Known rows, with every way that one mark hangs from another
{q_70 q_193 q_686}: [-.07 -.14 .05 -.02 -.06 .27 .25 .08 .36 -.07 .35 -.17 -.27 .02 .09 -.07 .05 .05 .05]
{q_70 q_193 q_680 q_686}: [-.03 -.38 .21 .15 -.33 .33 .21 .16 .25 .04 .60 -.18 -.28 -.06 .11 -.04 -.06 .15 -.04]
{q_610 {q_70 q_680 {q_686 {q_275 q_506}}}}: [-.18 -.41 .30 .02 -.40 .21 -.03 -.20 -.14 .02 .24 -.01 .08 -.02 .10 .07 -.13 .16 .15]
{q_275 {q_506 q_798} q_680}: [-.34 .12 -.05 -.17 .32 -.44 -.16 -.07 .15 -.28 .12 -.01 .01 .16 -.28 .08 .05 -.06 .33]
{q_868 {q_686 q_275}}: [-.10 -.04 -.16 -.10 .13 -.01 .02 -.01 -.12 .04 -.19 .14 .05 .02 .19 -.14 .02 .04 -.14]
{q_610 {q_70 q_87 q_193 q_680 q_686}}: [.10 -.30 .41 .16 -.51 .44 .10 -.02 .29 -.13 .28 -.27 .00 -.07 .07 .04 -.13 .06 .04]
{q_686 q_275}: [-.03 .04 .03 -.09 .08 .03 -.06 -.12 -.17 .18 -.17 .20 .05 .13 .17 -.07 .01 -.02 .18]
{q_70 q_87 q_193 {q_686 {q_275 {q_680 q_868}}}}: [.30 .13 .18 .16 -.11 .13 .24 .06 .11 -.09 .20 .07 .03 .02 .08 -.09 .06 -.13 -.06]
{q_193 {q_70 q_87 {q_680 q_868}}}: [.38 -.06 -.13 -.05 -.16 .16 .02 .01 .12 .27 -.23 -.24 -.17 -.01 -.07 -.06 -.02 .12 -.03]
{q_868 {q_686 {q_275 q_680}}}: [-.19 -.06 -.21 -.09 .22 -.17 -.03 -.04 -.01 -.04 -.08 .12 .10 .04 .09 -.15 .06 -.04 -.11]
{q_70 q_87 q_193}: [.23 .24 .11 .07 -.02 .29 .06 .10 .35 -.08 -.05 -.17 -.06 .03 .04 -.05 .00 -.17 .05]
{q_70 q_87 {q_680 {q_868 q_686}}}: [.33 -.02 -.01 .30 -.19 .05 -.05 .27 .12 .08 -.27 -.19 .13 -.05 -.07 -.01 -.24 .11 -.23]
{q_868 {q_686 {q_275 {q_506 q_798} q_680}}}: [-.27 .04 -.13 -.15 .25 -.32 -.04 -.05 -.20 -.17 .00 .23 .09 .04 .03 -.07 .08 -.02 -.06]
{q_506 q_798}: [-.10 .03 .12 -.15 .14 -.16 -.01 .05 .11 -.12 -.18 .01 -.09 .18 -.04 .01 -.01 .15 .28]
{q_680 q_868}: [-.04 .08 -.18 .06 .17 -.11 -.10 .11 .14 .11 -.35 -.17 -.04 .13 -.15 .07 -.05 .04 .14]
{q_798 q_506}: [-.10 .05 -.08 -.09 .32 .02 .02 -.09 .53 .20 -.05 -.05 .03 .14 -.09 .13 .13 -.09 .41]
{q_686 {q_275 q_506 {q_680 q_868}}}: [-.19 .18 -.12 -.03 .25 -.32 -.19 -.14 -.26 .06 -.04 .20 .14 .12 -.10 .06 .06 -.16 .18]
{q_275 q_686}: [-.19 -.02 -.14 -.13 .13 .02 -.16 -.06 .20 .00 -.04 -.12 -.07 -.21 -.15 .13 -.02 -.03 -.01]

Rows
[-.26 .02 -.24 -.12 .25 -.22 -.07 -.08 -.11 -.09 .00 .15 .11 .02 .03 -.09 .06 -.08 -.10] -> {q_868 {q_686 {q_275 q_506 q_680}}}
[.27 .00 .26 .24 -.29 .35 .02 .18 .24 .04 .20 -.18 -.07 -.06 .07 -.03 -.12 -.07 -.04] -> {q_70 q_87 q_193 q_680}
[.49 -.17 .00 -.04 -.32 .21 .20 -.04 -.10 .30 -.05 -.03 -.14 -.03 .09 -.14 .00 .22 -.11] -> {q_193 {q_70 q_87 {q_680 q_868} {q_686 q_275}}}
[-.17 .06 -.08 -.15 .16 -.16 .01 -.01 -.31 -.09 -.12 .24 .05 .02 .13 -.06 .04 .07 -.10] -> {q_868 {q_686 {q_275 {q_506 q_798}}}}
[.25 .13 .14 .32 -.23 .15 .02 .24 -.21 .04 .12 .01 .03 -.15 .06 .04 -.08 -.09 -.30] -> {q_70 q_87 q_193 {q_680 {q_868 {q_686 {q_275 q_506}}}}}
[-.20 .20 .03 -.07 .25 -.45 -.15 -.10 -.37 -.05 -.04 .30 .12 .16 -.11 .09 .09 -.09 .23] -> {q_686 {q_275 {q_506 q_798} {q_680 q_868}}}
[-.39 .18 -.14 -.11 .36 -.59 -.25 -.04 -.05 -.28 .14 .00 .02 -.17 -.50 .33 .08 -.11 .06] -> {q_275 {q_506 q_798} {q_680 q_868} q_686}
[-.11 .14 -.14 .00 .20 -.29 -.02 .11 -.36 -.02 -.29 .16 .04 .05 -.02 .05 .02 .09 -.10] -> {q_680 {q_868 {q_686 {q_275 {q_506 q_798}}}}}
[-.18 .04 -.20 -.12 .16 -.06 -.02 -.04 -.22 -.01 -.12 .16 .06 -.01 .13 -.08 .01 .00 -.14] -> {q_868 {q_686 {q_275 q_506}}}
[.39 -.07 -.14 -.06 -.17 .13 .06 .00 -.14 .27 -.24 -.06 -.11 -.07 .07 -.12 .02 .12 -.21] -> {q_193 {q_70 q_87 {q_680 {q_868 {q_686 q_275}}}}}
[-.05 .06 -.22 .05 .17 -.15 -.03 .11 -.18 .10 -.36 .06 .05 .05 .02 -.01 .00 .05 -.14] -> {q_680 {q_868 {q_686 q_275}}}
[-.02 -.02 .30 .01 -.22 .23 .07 -.22 .08 -.24 .24 -.03 .13 .00 .05 .03 .04 -.15 .12] -> {q_610 {q_70 q_87 q_193 {q_686 {q_275 q_506 q_680}}}}
[.31 .06 .16 .35 -.26 .19 .06 .26 -.14 .08 .05 -.02 .01 -.12 .11 .00 -.08 -.06 -.31] -> {q_70 q_87 q_193 {q_680 {q_868 {q_686 q_275}}}}
[.11 -.07 .37 .03 -.32 .39 .14 -.16 .08 -.14 .09 -.04 .08 .00 .18 -.01 .01 -.05 .09] -> {q_610 {q_70 q_87 q_193 {q_686 q_275}}}
[.40 -.17 .03 -.15 -.32 .27 .19 -.14 -.09 .23 .11 .00 -.14 -.06 .12 -.16 .00 .18 -.07] -> {q_193 {q_70 q_87 q_680 {q_686 {q_275 q_506}}}}
[-.39 .15 -.32 -.05 .36 -.42 -.31 -.08 .09 -.15 .13 -.13 .05 -.21 -.49 .30 .05 -.20 -.01] -> {q_275 q_506 {q_680 q_868} q_686}
